Each row comes from the steps of one path. Every step used is in the known rows, and no mark comes twice. Write the path behind each row, first mark first.
In the rows, zero is written as 128.
Known rows:
bisik/didak/lume/sosi: [167 162 148 150 125  86 143 183 135 131 114 152 153 167 100 103 120  86
 108 145 143 102  77 129 107  93 180 136  63 180 117 104 140  78]
dudop/zaluno: [151 143  31 110 116  80 135 133 134 122 112 158 122 122 142  95 103 109
 122  96 154 148 111 115 160 138 159 117 105 133  77 110 163 111]
bisik/didak/lume/sosi/luza/pedalas: [170 157 125 149 115  87 140 181 130 105 111 154 153 156  98 110 124  95
 100 156 141 109  83 140 114 101 173 139  77 187 125 118 146  63]
lume/didak/gige/fotev/zaluno: [205 179 111 101 106 102 126 153 144 201  90 205 158 103 125  92 135 142
  99 178 165 105  83 137 158  83 154 126 123 133  64 119 164  92]
dudop/zaluno/fotev/gige/didak/lume: [153 164  83 129 125  81 135 132 135 119 133 167 134 128 133  96 102  87
 122 117 133 111 105 124 176 135 162 125  91 148  89 104 178 104]
pasar/didak/lume/sosi/luza/pedalas: [ 83 159 131 111 124  76 144 152 133 117 111 166 107 167 101 132 124  89
  94  94 151 123 113 123 165  72 165 140  77 165 116 122 172  74]
fika/daseta: [126 162 149 133  97 101 131 132 137  84 109 121 151 136 115 102 112 101
  97 121 141 143 137 107 139  85 153 131 121 142  99 117 178 101]
fotev/zaluno/mekip/daseta/fika: [129 149 118  90 116  89 117 152 146 157 123 151 192 121 126 130 170 126
 102 117 148 145 121 125 137  51 177 151 131  73  66 114 170 100]
mekip/daseta: [140 162 179 126 133  99 154 144 151 139 105 151 150 131 129 105 131 139
  96 121 153 144 108 119 101  97 167 130 117  99  72 124 164 106]
daseta/mekip: [132 160 124  94  94  67 115 133 134 165 119 162 160 167 117 107 147 175
 108  91 147 162 111 124 147 108 153 127 125 129  84 121 153 130]
bisik/pedalas: [114 170 173  80 114 105 121 131 134 160 113 134 140 120 121 101 117 155
 127 122 149 153 143 137 140 107 164 123 145 132  79 117 163  60]
sosi/lume/didak: [139 157 133  82  95  84 141 120 146 146 106 134 152 148 118  90 120 164
 100 117 150 149 153 127 132  98 158 117 150 128  62 156 162  93]
dudop/zaluno/mekip/daseta: [146 140  35 107 121  81 147 132 143 157 119 170 145 136 144 102 128 126
 114  76 149 150 141 125 134 108 156 115 105 119  53 112 176 120]
gige/didak/lume/sosi/luza: [127 183 204 105 104  96 147 167 133 147  96 164 142 157 114 104 129  54
 116 111 124 126  85 114 151 102 141 127 111 165 116  95 162  73]
pasar/didak/zaluno: [ 82 155 151 109 118  63 145 146 144 116 114 143  98 164 121 126 111 122
 118  64 163 144 140 106 180 102 183 137  85 170  94 123 177 106]
dudop/zaluno/fotev/gige/didak/lume/sosi: [148 165  78 134 127  87 135 137 136 131 134 166 138 139 128  95 102  74
 123 128 133 111  94 118 161 119 163 123  89 148  86  99 179 103]
fara/pasar/didak/zaluno: [ 94 161 176  98 107  62 150 176 140 172 120 147 127 146 154 128 138 114
 116  63 161 152 136  99 187  94 189 155 102 145  65 137 172 119]
sosi/lume/didak/gige/fotev/zaluno/fika: [142 167 123  78  92  86 138 121 149 161 106 162 161 150 120  90 124 155
  95 116 160 142 125 137 153  87 153 133 136 144  44 156 168  96]
bisik/didak/gige/fotev: [194 174 134 137 108  78 132 171 143 129 121 173 135 140 109  84 117 129
 118 135 161 109  84 151 173 110 155 130  72 189 113 115 147  99]
gige/fotev/zaluno/mekip/daseta: [114 172 126 110 112  99 111 134 156 133 123 197 165  98 126 113 142 131
 111 155 149 142  93 127 179  45 166 155 127  77  84 119 164 117]
gige/fotev/zaluno/mekip: [116 171 117 102 106  95 100 132 153 128 123 191 164  99 126 112 139 127
 115 153 148 143  96 125 199  45 168 155 129  86  91 115 162 118]
sosi/luza/didak: [132 142 160  98  82  88 137 135 132  37 113 139 125 125 128 102 125 126
 102 142 131 149 142 130 150 131 150 123 160 132 142 140 168  98]
pasar/didak/lume/sosi/luza: [ 76 158 157 107 128  75 145 152 132 118 114 162 100 174  99 129 123  79
 102  89 144 120 107 115 160  68 172 141  76 161 110 117 168  86]
lume/sosi/luza/didak/gige: [125 153 162 111  95 102 137 158 137 135 115 141 134 166 108  95 126  86
 108 156 139 134  98 115 124  79 152 116 127 156 113 116 169  96]
pasar/didak/gige/fotev/zaluno/fika: [ 95 172 125  94 116  72 125 143 143 143 122 186 106 149 114 116 124 110
 105  73 173 134 105 134 221  71 148 146  77 159  87 118 178 110]
daseta/fika: [149 150 154  97 108  77 128 137 136  82 104 138 170 135 146 115 154 126
 110  78 160 139 156 101 146  94 194 112 138 115 110  98 162 131]
fara/pasar/didak: [102 163 166  91 106  66 137 174 135 177 124 152 132 134 147 123 143 111
 110  74 158 157 141 108 190  82 173 151 108 118  71 136 168 116]
luza/didak/zaluno/fika/daseta/mekip: [119 149 172 129  84  92 163 129 148  94 112 146 161 174 147 104 120 131
  93  76 158 157 160 112 114 140 171 120 117 168 118 121 184 125]
zaluno/mekip: [120 153 116  84 102  78 111 139 146 183 127 144 168 147 124 109 146 138
 109  93 148 147 163 117 170  57 160 120 130 124  77 108 175 122]
fara/pasar/didak/gige/fotev/zaluno/mekip: [105 171 150  82 103  66 134 178 141 207 133 181 134 135 141 123 157 112
 112  69 162 141 124 124 222  61 162 160  95 127  60 134 173 119]
fara/pasar/didak/gige/fotev/zaluno/fika: [102 172 155  87 105  69 134 176 139 191 124 179 138 137 148 123 149 101
 103  71 168 148 111 119 215  69 167 165  95 134  53 136 173 121]
fotev/gige: [143 165 126 118 110  85 105 154 150  94 141 118 141 116 135 121 112 136
 103 158 156 131 110 117 197  79 187 145 112 106 104  85 155 117]
didak/gige: [163 174 138  91 108  79 132 155 145 186 113 153 123 151 115  87 122 118
 110  96 170 107  95 128 196 109 150 117  91 182  84 111 163 101]
pasar/didak/lume: [ 90 162 153 105 130  69 145 145 136 122 115 164 101 160 109 126 121  97
 102  67 156 118 121 120 179  86 173 140  69 153 111 115 166  91]
fotev/gige/didak: [146 179 163 112 100  87 112 164 148 108 134 128 145 118 139 116 114 117
 111 140 146 142 115 122 206  93 159 140 119 114 114  74 160 104]
gige/didak/zaluno: [130 180 204 107  94  83 146 162 144 148  96 146 141 147 138 102 117  98
 132  82 144 149 118 104 172 136 155 124 122 175 101 102 171  89]

Write each row's path:
[139 190 199 130 121  88 115 143 141 129 142 145 157 133 112 102 118  96
 112 154 126  97 107 123 186  95 169 135 112 140 111 104 182 101]  zaluno/fotev/gige/didak/lume
[164 160 127 122  97  95 143 139 140 162  79 167 191 147 141 114 129 151
  87 139 154 145 126 106  91 103 180 132 134 163  39 121 180 116]  lume/didak/zaluno/fika/daseta/mekip
[139 183 174 121 109  94 124 173 146 127 132 140 146 138 129 121 116  85
 107 142 141 118  89 116 186  81 171 143  96 129 116  66 156  94]  fotev/gige/didak/lume/sosi
[128 142  20 120 103  82 135 117 129  99 108 162 161 155 147 104 110 103
  99  72 151 175 124 114 132 125 149 129 107 151  50 113 180 135]  dudop/zaluno/fika/daseta/mekip
[195 177 109  99 107 103 123 147 143 196  88 204 172 109 133  95 135 137
  90 170 168 115  84 135 151  79 154 131 123 138  52 117 169 104]  lume/didak/gige/fotev/zaluno/fika
[124 163 139 127  85  89 129 126 133 107 114 141 163 164 109 106 130 134
  98 101 134 156 132 119 128  95 142 129 121 147  92 124 174 117]  fika/daseta/mekip
[135 178 171 131 122  86 102 133 144 120 149 129 158 125 113 103 114 122
 110 172 134 106 116 119 183  84 179 135 122 124  99 113 183 116]  zaluno/fotev/gige
[ 84 165 164 123 122  62 137 141 145 112 135 139 107 161 116 127 109 126
 118  87 153 124 141 111 191  97 190 143  86 169  96 123 189 108]  pasar/didak/zaluno/fotev/gige
[109 154 149 110 103  98 120 157 134 127 109 129 141 156 105 106 124  89
 112 171 131 148  90 102 124  62 163 128 140 137  93 117 163 101]  lume/sosi/luza
[156 183 127  97 107  89 121 150 150 167 117 190 128 124 115  91 126 116
 115 130 167 104  63 137 217  86 152 138  94 154  87 117 159 103]  didak/gige/fotev/zaluno
[123 170 178 138 117  77 134 142 154 119 131 122 148 151 127 113 105 126
 122 135 144 106 116  97 170 114 211 139 106 176  86 119 182 118]  didak/zaluno/fotev/gige
[131 141  24 107 116  81 130 126 133 111 106 160 149 138 154 101 107  95
 106  82 159 172 116 110 148 126 160 130 108 141  51 108 173 130]  dudop/zaluno/fika
[133 177 165 119  99  83 123 162 152 100 128 126 155 136 150 125 110 112
 110 120 150 146 114 111 197 102 178 149 111 143  93  75 169 114]  fotev/gige/didak/zaluno/fika
[158 177 136  97 111  89 134 145 154 167 119 197 150 131 123 102 151 126
 109 102 168 102  90 137 196  70 160 131  96 145  79 114 168 117]  didak/gige/fotev/zaluno/mekip/daseta/fika
[116 150 160 115  96 103 132 155 135 119 115 134 141 158 112  99 125  89
 108 163 134 148 107 108 112  76 157 118 140 138 118 117 168 100]  lume/sosi/luza/didak
[ 98 163 159  99 108  72 147 181 131 166 116 166 134 147 137 134 148  92
  95  88 152 139 118 114 179  76 176 157 100 143  82 140 170  92]  fara/pasar/didak/lume/sosi/luza/pedalas
[138 157 181 125 111 107 162 147 145 137 116 160 143 163 125  96 123  87
  95 114 154 109 121 117 112 108 170 109  92 143 150 102 162  89]  luza/didak/lume/sosi
[145 183 170 116 109  88 123 166 147 106 129 141 143 126 135 121 117  98
 107 134 142 118  98 122 200  95 169 144 100 126 119  72 155  96]  fotev/gige/didak/lume
[192 172 126 133 108  80 125 176 141 131 122 175 142 132 106  90 123 125
 118 141 159 109  73 154 173 104 155 142  73 176 108 117 146  90]  bisik/didak/gige/fotev/zaluno
[114 169 165  87 105  63 143 180 137 205 124 159 120 145 142 115 143 111
 109  58 166 138 129 116 208  88 164 146  93 146  65 133 170 113]  fara/pasar/didak/gige
[141 183 125 107 102  95 123 141 149 144 113 186 144 133 118  95 123 102
 103 117 166 114  72 131 205  78 149 143  94 165  76 117 171 111]  didak/gige/fotev/zaluno/fika/daseta
[112 161 162 115 122  96 145 156 135 126 103 155 138 169 102 116 127  62
 100 141 132  98  70 104 126  75 184 138  94 164 103 109 152  83]  didak/lume/sosi/luza
[126 178 162 127  88  82 126 158 148  93 129 130 164 152 144 127 117 120
 105 111 143 151 119 113 183 101 168 149 112 153  91  80 173 120]  fotev/gige/didak/zaluno/fika/daseta/mekip
[123 168 134 108 111  95 115 129 154 114 120 197 176 100 133 117 154 134
 110 138 150 141 106 124 174  43 177 149 131  73  89 115 165 126]  gige/fotev/zaluno/mekip/daseta/fika
[130 145 171 101  92  89 149 135 132  36 109 152 123 134 123 107 127 107
  97 136 127 125 124 130 145 132 161 126 138 145 146 137 164  88]  sosi/luza/didak/lume
[129 185 204 132 117  90 116 146 138 120 141 142 157 143 106 104 119  84
 113 172 115  98  97 121 174  83 167 137 121 146 112 107 184  98]  zaluno/fotev/gige/didak/lume/sosi/luza
[140 178 172 120  99  83 123 167 152 104 130 126 142 130 144 123 109 119
 118 130 149 136 115 112 204 107 176 142 112 138 107  77 164 106]  fotev/gige/didak/zaluno
[129 187 206 109 109  98 146 168 136 180  98 167 148 160 117 100 126  56
 117 102 134 125  85 111 149  98 143 124 101 162 113  87 160  74]  gige/didak/lume/sosi
[152 155  53 129 125  80 123 126 136 115 138 152 135 121 134  95  99 108
 122 132 140 122 114 121 174 127 168 124 103 131  80 111 179 119]  dudop/zaluno/fotev/gige
[128 187 224 115 100  83 143 152 142 160 105 148 147 149 127  95 116  92
 134  92 133 137 120 107 171 135 153 121 126 180 101 112 184  91]  gige/didak/zaluno/fotev
[112 154 175 130  99 101 134 155 141 106 128 127 144 164 112 107 118  89
 111 178 129 128 106 106 121  78 176 125 132 152 114 116 178 104]  lume/sosi/luza/didak/zaluno/fotev/gige
[140 158 193 135 100  92 155 136 153 103 134 138 143 148 140  97 110 129
 110 119 153 117 154 115 146 139 185 116 112 153 141 117 183 112]  luza/didak/zaluno/fotev/gige
[126 141 168 106  82  84 150 135 136  33 109 135 122 136 132 108 121 128
 109 132 133 141 139 121 146 143 169 126 151 159 136 143 171  99]  sosi/luza/didak/zaluno
[123 159 162 116  94 105 135 152 139 126 116 159 133 158 110  93 124  90
 111 162 139 133  94 117 136  73 152 118 129 151 119 116 167 104]  lume/sosi/luza/didak/gige/fotev
[ 93 157 151 126  96  81 145 133 146 104 100 132 171 184 139 122 116 120
  99  76 155 159 126  90 128 112 192 144 111 197  54 121 182 132]  didak/zaluno/fika/daseta/mekip
[210 171 122  97 108  97 133 157 140 214  86 178 154 121 125  89 130 146
  96 156 167 106 105 132 140 100 152 112 122 153  61 114 166  92]  lume/didak/gige
[157 185 143 102 106  87 129 142 152 166 115 189 120 135 120  82 119 122
 115 113 169 104  80 131 217  95 149 121  91 172  94 115 161 115]  didak/gige/fotev
[110 140 162 110  71  84 151 124 132  21 109 141 143 160 132 113 129 131
  97 114 129 158 147 121 126 139 159 131 151 170 122 146 181 113]  sosi/luza/didak/zaluno/fika/daseta/mekip
[119 157 136  97  82  80 155 112 147 131 102 136 171 184 125 101 121 168
  94  89 148 159 157 118 110 106 167 126 144 165  40 163 175 107]  sosi/lume/didak/zaluno/fika/daseta/mekip
[133 191 201 135 123  93 116 148 141 150 143 143 162 145 109 102 117  81
 113 162 125  96 100 118 173  79 169 133 109 141 107  99 184 102]  zaluno/fotev/gige/didak/lume/sosi
[164 170 167 111  93  99 152 136 152 137 121 183 124 136 134  76 118 126
 105 103 170 116 130 137 179 128 142 104 105 151 145 115 170 111]  luza/didak/gige/fotev
[ 97 168 184 109 110  62 142 175 143 164 137 144 136 144 149 130 135 113
 114  85 155 137 138 102 198  87 197 159  98 142  66 133 179 122]  fara/pasar/didak/zaluno/fotev/gige
[141 174 182 120 102  82 136 164 156 108 132 133 164 138 152 131 134 126
 113 104 149 134 138 115 180  91 186 138 115 128  98  74 172 118]  fotev/gige/didak/zaluno/mekip/daseta/fika
[ 97 159 125 117  91  90 117 122 133  99 105 141 194 174 133 114 129 115
  78  84 147 183 132 109 122  80 152 143 128 152  55 116 183 141]  zaluno/fika/daseta/mekip
[172 163 159 161 115  72 135 170 143 100 132 128 154 152 114 104 108 128
 124 148 143 110 107 128 140 123 198 142  81 192 107 119 162 100]  bisik/didak/zaluno/fotev/gige
[151 153 138 153  99  72 143 163 138  89 113 135 174 180 123 111 119 130
 107 102 149 149 116 124 108 125 181 145  87 206  87 122 162 116]  bisik/didak/zaluno/fika/daseta/mekip
[134 176 161 114  96  80 123 165 155 123 136 128 151 136 143 125 119 121
 117 119 146 136 128 115 205  94 176 140 113 139 102  76 168 111]  fotev/gige/didak/zaluno/mekip
[128 174 211 103  97  81 159 158 149 154 100 158 165 159 145 110 144 110
 126  52 142 149 147 107 149 114 160 119 124 163  90  98 181 106]  gige/didak/zaluno/mekip/daseta/fika
[180 161 136 116 109  94 142 152 144 175  82 161 163 122 139 107 122 149
 105 159 157 125 121 106 113 111 189 122 133 149  59 120 169  99]  lume/didak/zaluno
[ 82 149 164 105 119  60 156 143 149 126 118 154 123 174 129 137 140 136
 112  37 161 142 175 110 157  81 191 132  90 158  82 120 187 118]  pasar/didak/zaluno/mekip/daseta/fika
